Known rows, with every step that occurs
neror-zaga: [ -2   0 -15   9  -7  29  18  -1 -17 -12 -13   9  -3   2  21 -10   0   6
   3   0  12  10  -7  -9 -15  -1   4   3  -1  -8  -2 -19]
sapuso-zaga: [ -2  -4 -17  16  -3   5   8  -5   0  -8 -20   3 -13 -15 -25   5 -12   8
  -2 -14  13   4   0  -7  -9  10 -11 -17 -18   3  16  -1]
ludeg-neror: [ 19   6  26  -5 -12  -5 -16  15 -22  -4   9  -9 -17  -5 -20 -20   4  17
  12   6 -10   5  -8  -1   8   9  12  11 -16  -3  -6  -9]
ludeg-neror-vabika-sapuso-zaga: [ 31   2 -16   0 -18  25  45  13 -25 -29 -30 -13 -55 -36 -46 -28 -11  39
  -2 -22  42   3 -41   9 -12  19  -5   7  -5 -25 -48 -17]
remik-vabika-neror-zaga: [ 12  -3   6 -25 -28  37  55  -4 -30 -12 -14  37 -26  30  20  24   4  22
  -8  18  -2  23 -26 -32   4   9  -4  -5   7 -33 -44   1]
ludeg-neror-vabika: [ 31  13  20   0 -14   1   8  18 -30 -15  -4   4 -31 -19   3 -28  11  19
  22  12  12   8 -31   6  -6   3   0  22   4 -20 -46 -23]
sapuso-neror-vabika-ludeg: [-20   4  -6 -28  -6  -2   7  -1 -13 -13 -28  35 -22   5   4 -31 -20  15
 -13  -1  45  -8 -14 -10 -10  14 -51 -19  33 -23 -47  -4]
gine-zaga-neror-vabika-remik: [ -5  12  52 -13  -7  14  19   5 -16 -11   5  39 -53 -18  77   8  15  14
   5 -11 -14  13 -50   4  20 -30 -73 -27 -19   8 -38 -24]
remik-vabika: [ 13  -1  -2 -10   7  28  28  -5  -7  -2 -17   8  -6   1  -1  25   0   1
 -15   9 -17  12 -21 -27   1   5   8   4  31  -6  -6   5]
gine-vabika-ludeg-neror: [ 11   7   7   1 -23  27 -22   5  -1  18  15  -9  11   3 -22 -42  -8  13
   8   5  11   7 -45 -12 -15  10 -33  17   0 -10 -50 -11]
zaga-neror-vabika-loni: [ 19  33  20 -39 -34  35   6  -7 -13 -39   8  25 -51 -15  45  -5  12   4
  19   6  20  15 -63  20  23   4 -25 -13  13  -7 -66 -16]
gine-remik-vabika-sapuso-neror-zaga: [-20  23  16 -36 -13  55  76 -18  -5 -10 -39  19 -58  34  -1  -9 -39  28
 -55  -6  -8  -5 -16 -18  -2  34 -18  -4  29 -19  -8  -5]
remik-vabika-neror: [ 10  -3  22 -35 -20  10  34  -3 -12  -2  -2  27 -26  25  -1  32   3  14
 -12  20 -12  14 -18 -24  24  14  -8 -11   7 -27 -43  19]
sapuso-zaga-neror: [ -7  13  14  16 -22   5 -11 -13 -11 -27  -9  21 -35 -17  -8  11  -4   8
   1 -27   5   3 -17  -7  14   2 -24 -39 -20  32  -5  -1]
neror-vabika: [ 14   6  -4   4  -2   7  23   3  -7 -12 -13  14 -14 -15  25  -7   6   2
   7   5  19   3 -25   9 -13  -5 -12   9  22 -18 -35 -13]
neror-zaga-vabika: [  8  18  -4  20   7  60  38  -4 -23 -23  -6  20 -15  15  30 -23  12  20
 -21 -17  15  23 -35 -22 -19  15 -10  -1  21  13 -25 -26]
remik-vabika-ludeg-neror-zaga: [ 14 -12 -20  -4 -11  71  14   3 -51  -8 -21  20  -9   5 -34  -7  -5  25
   4  14  12  30 -46 -52  -7   6  -4   9  27 -14 -21 -15]
ludeg-neror-zaga-vabika: [ 22  24  20  17  -5  54  22  11 -44 -25   4   9 -33  10   9 -48  16  38
  -7  -9   4  29 -43 -22 -12  24   2  12   6  12 -36 -34]
neror-zaga-vabika-loni: [ 18  26 -15 -20  -8  90  39  -6 -20 -32   8  12 -28  16  33 -30  10  20
 -13  -3  21  33 -55 -11  -7  32 -11   0  17  -5 -30 -28]
zaga-remik: [-17  12  -6  16  13  -5 -29   6  -5 -14  -7   0  -1  -8  11  -3   4  -7
 -18 -13  -9   4   1  14  16  18 -18 -29  16  25  12 -13]
neror-zaga-remik-vabika-sapuso: [ -5   5 -42   1  16  67  43  -1 -25 -30 -39  -1 -26  -2   7  10  -6  17
 -50 -19   6  17 -35 -17   4  23   3 -23  53   1 -19 -16]
sapuso-zaga-remik-vabika-ludeg-neror: [  0  -5 -28  19   8  38 -26   4 -39 -16 -37  10 -21 -23 -70   5 -13  19
 -21 -13   3  28 -39 -37  16  35 -39 -42  25  20   6 -12]
vabika-neror-zaga: [ -4  -4   5 -15 -35   7  29   1 -19 -12   3  27 -18  25  21  -4   3  17
   7   8  14  14  -3  -6   6   4 -12 -11 -24 -27 -34  -4]
remik-vabika-ludeg-neror: [ 16 -12  -7 -13  -3  39  -5   4 -36   3  -9   9  -8   3 -55   4  -7  19
   1  16  -4  22 -43 -44   8   9  -9   7  28  -8 -22   3]
ludeg-neror-zaga-remik-vabika: [ 16  16   1  13  -2  49  -3  13 -50 -29 -28   9 -28  -8  11  -2   8  22
 -15   2 -20  32 -35 -27   7  28   5  -9  25   8  -4 -32]
zaga-neror-vabika-remik: [ -1  11  29 -22  -9  14  15  -8 -16 -26   0  35 -41 -20  55  -2  31  18
  15  -2  12   3 -39  22  23  -8 -46 -36  10   3 -50 -12]
neror-zaga-remik: [-18   9 -20  25   6  25 -12   5 -21 -26 -17  10   0  -7  29 -11   3  -2
 -16 -13   4  13  -6   3  -1  12 -14 -25  15  17  10 -29]
gine-remik-vabika-neror-zaga: [  0  10  28 -17 -33  45  60 -16  -8  -1  -9  45 -45  39  15  22  -9  12
  -8  22 -26  16 -28 -16   9  13 -31  -1   6 -22 -21  -4]
gine-remik: [-14  13  24   9  -5   4  10 -14  20  12   4   7 -15  12  -7  -4 -13 -11
   0   5 -26  -8   0  15   4   5 -28   3   1  12  22  -4]

Rows
[ 17  12  23  -3   4  63  34   7 -42 -23   6  13 -35   6  23 -51  30  51
  -6  -7   6  29 -37 -11   3  30 -22 -10  -1   3 -25 -34] : ludeg-neror-zaga-vabika-remik
[ 15  -7 -21 -25   9  45  56  -8  -4  -5 -20 -11 -23   3 -24  21 -10  15
 -35  -3   2   3 -31 -22   5  12  17   5  38 -16 -30  15] : remik-vabika-sapuso
[  9  14 -11  23  10  40  26  -8  -7 -19 -12  11 -27  -2 -17 -14   1  21
 -26 -31  17  14 -25 -20 -17  27 -25 -22   5  22  -8 -11] : sapuso-zaga-vabika
[-19  10 -10 -34 -15  19  44   0 -15 -22 -28   1 -36  20   9 -35 -28  36
 -41 -20  30 -10   4  -7  -7  24  -2 -14   2 -21 -21  -6] : vabika-sapuso-neror-zaga
[-19 -11 -51  21  18  45 -11  -9 -18 -14 -43  20  -4 -16 -45  27 -16   3
 -32 -18   9  22 -28 -34   7  28 -52 -54  42  22  14  -3] : sapuso-zaga-remik-vabika-ludeg
[  0 -13 -17   7 -16  39 -10   9 -41  -7  -5   9   1   3 -34 -33  -7  23
  19   3  26  18 -27 -25  -6  -1 -15   3  -3  -9 -13 -19] : vabika-ludeg-neror-zaga
[  2  14  23  -1   3  33  31 -19  10   9 -12  17 -24  14 -10  23 -12  -7
 -14  15 -41   4 -19 -14   4  15 -19   8  29   2  13   0] : gine-remik-vabika
[  6  15  12   0 -17  16  34  -5 -11 -18   5  32 -47  21 -14  -8   2  30
 -24 -23  18  18 -22 -16   7  32 -42 -34 -15   4 -46   0] : sapuso-zaga-vabika-neror
[ -2  43  13 -47 -18  68  34  -5 -20 -40  -7  26 -50  31  43 -49  -7  35
 -38  -6  26  25 -32 -18  -2  53 -22 -17  11 -10 -32 -24] : sapuso-neror-zaga-vabika-loni
[  9  11 -26   5   6  74  69  -6 -20 -27  -6   0 -30  14   8 -32   2  31
 -41 -33  32  13 -45 -12 -17  21  -3  -3  33   2 -52 -17] : neror-zaga-vabika-sapuso
[  6   7  30  17   6  41  -7  16 -33   8  20  11 -29  14 -20 -31  -8  21
 -20 -16 -14  31 -60 -46  -3   1 -54   5  -2  24 -33 -25] : gine-zaga-vabika-ludeg-neror
[ 41  21  15 -40 -29  30  13  16 -23 -24   5  -1 -41 -18   3 -33   9  21
  27  24  19  20 -54  16   9  22  -3  23  -1 -34 -49 -24] : ludeg-neror-vabika-loni
[ -2  11 -19  13  10  53  12  -1 -31 -25 -36  21  -9  -3  30  18   3   1
 -29  -4 -13  24 -28 -22   0  17  -7 -21  44  10   5 -25] : neror-zaga-remik-vabika
[ -6  12  16 -22  -6   3   3   4 -18 -14  -7  27 -29  18  12  31   6   8
 -31   5 -23  17 -19 -13  37  29 -25 -40  25  -3 -34   6] : zaga-remik-vabika-neror
[-16  -1 -22  23  -4  30 -39  14 -46 -22  -9   8  -1 -10 -19 -36  -2  16
   0 -10  17  25 -25  -9   6  13 -34 -29  14  15  -7 -33] : vabika-ludeg-neror-zaga-remik
[-21  14  12 -19 -18   7  13   1 -20 -20 -27  22 -21  17  30 -29 -16  23
 -18  -5  15  -3  16 -14 -10  20  -8 -12  -6 -13   4 -14] : sapuso-neror-zaga
[ 13   0 -25 -13   3  22  55   4  -4 -17 -18  -7 -27 -14   0 -12  -5  15
 -10 -10  37  -5 -35  17  -9   1  -5   9  31 -27 -60  -6] : neror-vabika-sapuso
[  8  21 -12 -33   4  54  -2  -1  -7 -24 -11   2 -24  -5   9  20   3  -3
 -28  10 -14  29 -41  -9  31  38 -12 -26  42   2  -1  -9] : zaga-remik-vabika-loni
[-38  29  10  -5  -4  -1 -15   6 -21 -33 -33  23 -23   7  43 -28 -13  15
 -39 -18   7   1  16  -1   6  34 -27 -41   9  13  11 -26] : sapuso-neror-zaga-remik
[  5  15 -31 -21  -1  60   6  -5 -10 -31 -34   6 -35 -21 -15  26  -9   4
 -27  -5  -1  32 -37 -16  23  46 -25 -41  22   4  17 -10] : sapuso-zaga-remik-vabika-loni
[ -3  -8 -38   2  -2  18  37  -7   1 -12 -24 -16 -26 -15 -53   0 -22  21
 -21 -31  31  -4  -8   0  -5  14  -4 -18  -6  -7  -3   7] : vabika-sapuso-zaga
[ 14  -4 -40   1  -4  28  64  -2  -5 -24 -36  -3 -37 -28 -28  -9 -14  21
 -14 -27  52  -3 -30   9 -18  13 -17  -6  12 -24 -45  -8] : neror-vabika-sapuso-zaga
[ 24  20  -4   4  -4  70  54   8 -41 -30   1 -12 -45  10 -11 -55   5  47
 -30 -26  22  18 -53 -17  -9  28  11  10  16   1 -59 -27] : ludeg-neror-zaga-vabika-sapuso
[  7  13 -12  -3  14  43  49  -7  -3 -17   6 -12 -30  13 -13 -24   2  23
 -46 -29  18   4 -38  -6  -2  23  -5  -6  34  11 -53  -1] : zaga-vabika-sapuso
[  4  18  29 -13 -12  13  28  -1 -11 -11  25  28 -35  37  10 -14  15  22
 -21  -4   6  13 -27  -7  14  26 -28 -18   2  -2 -64   4] : zaga-vabika-neror
[ -5  10 -23  18  16  32   2  -4 -13 -23 -44  12 -22 -21 -17  31  -6   3
 -35 -20 -10  19 -14 -24   8  31 -22 -40  27  23  24  -9] : sapuso-zaga-remik-vabika
[ -5  -1  16  12  14  32 -30  22 -39   1 -11  12 -24  -3 -22  12 -15   7
 -30  -4 -38  34 -52 -50  21   4 -52 -16  15  23  -2 -20] : gine-zaga-remik-vabika-ludeg-neror
[ 24  14 -11 -39 -16  38  31   2  -2 -22  -4   9 -26 -11  27 -10   7   4
  16  18  28  16 -47  16   1  13 -15  11  16 -34 -40 -16] : neror-vabika-loni
[ -3   2  -5   5  18  47  38 -12  -4 -15  -8  16 -29  -8  -3 -16  15  34
 -24 -26  14  18 -19  -9   1  32 -52 -44  -1  15   3 -12] : sapuso-zaga-vabika-remik
[ 13  27  24 -20   0  59  23   7  -4  -6  22   7 -39  15  32 -10  -6   8
 -26  -9 -19  33 -60 -21   5  12 -39   3  -8   4 -19 -22] : gine-zaga-vabika-loni
[ -1 -11  -2  -2  -8   8 -25   7 -25   3   8  -3  -1  -2 -54 -25  -6  16
  13   6  14  10 -20 -15   7   4 -16  -1   0  -3 -16  -3] : vabika-ludeg-neror
[ -9  -5 -35  23  14  55  14 -16 -10 -12 -12  21 -13   3 -49 -16  -9  17
 -24 -29  36  18 -37 -30 -13  25 -53 -33  22  23 -18  -5] : sapuso-zaga-vabika-ludeg
[-37  23 -11 -19  -3  13  14   4 -19 -38 -32   2 -36   8  18 -34 -24  29
 -60 -33  26  -8   6   4   8  39 -19 -44  16   1 -12 -16] : vabika-sapuso-neror-zaga-remik
[  9   1  -9  21   2  46  -3   0 -32 -16  -4   9 -29  -5 -68 -37  -4  34
 -11 -24  28  23 -44 -36  -5  35 -40 -22   7  20 -24 -13] : sapuso-zaga-vabika-ludeg-neror
[  8  22  28   0 -16   3   2  -4 -19 -31  -2  32 -36 -15  43  -2  15   3
  10  -6  13   2 -41  12  10 -12 -23 -13  18   9 -63 -13] : zaga-neror-vabika
[-15   9  26 -49   1 -11  31   3  -6 -17 -24  28 -39  -2  47 -28   6  34
 -13   5  22 -10   4  14   5  27 -48 -30   8 -28 -28  -8] : sapuso-neror-vabika-remik
[ -2   1  -6   2  11  31 -34  10 -39 -12 -17   8 -12  -6 -41   4  -2  11
 -17   4 -12  25 -38 -29  23  26 -27 -26  46  16 -17  -8] : zaga-remik-vabika-ludeg-neror
[  8   7   5   8   5  40 -10   5 -34  -7  14   6 -17  11 -43 -43   6  26
  -9  -8  14  20 -45 -25   3  21 -29  -3  24  16 -45 -12] : zaga-vabika-ludeg-neror
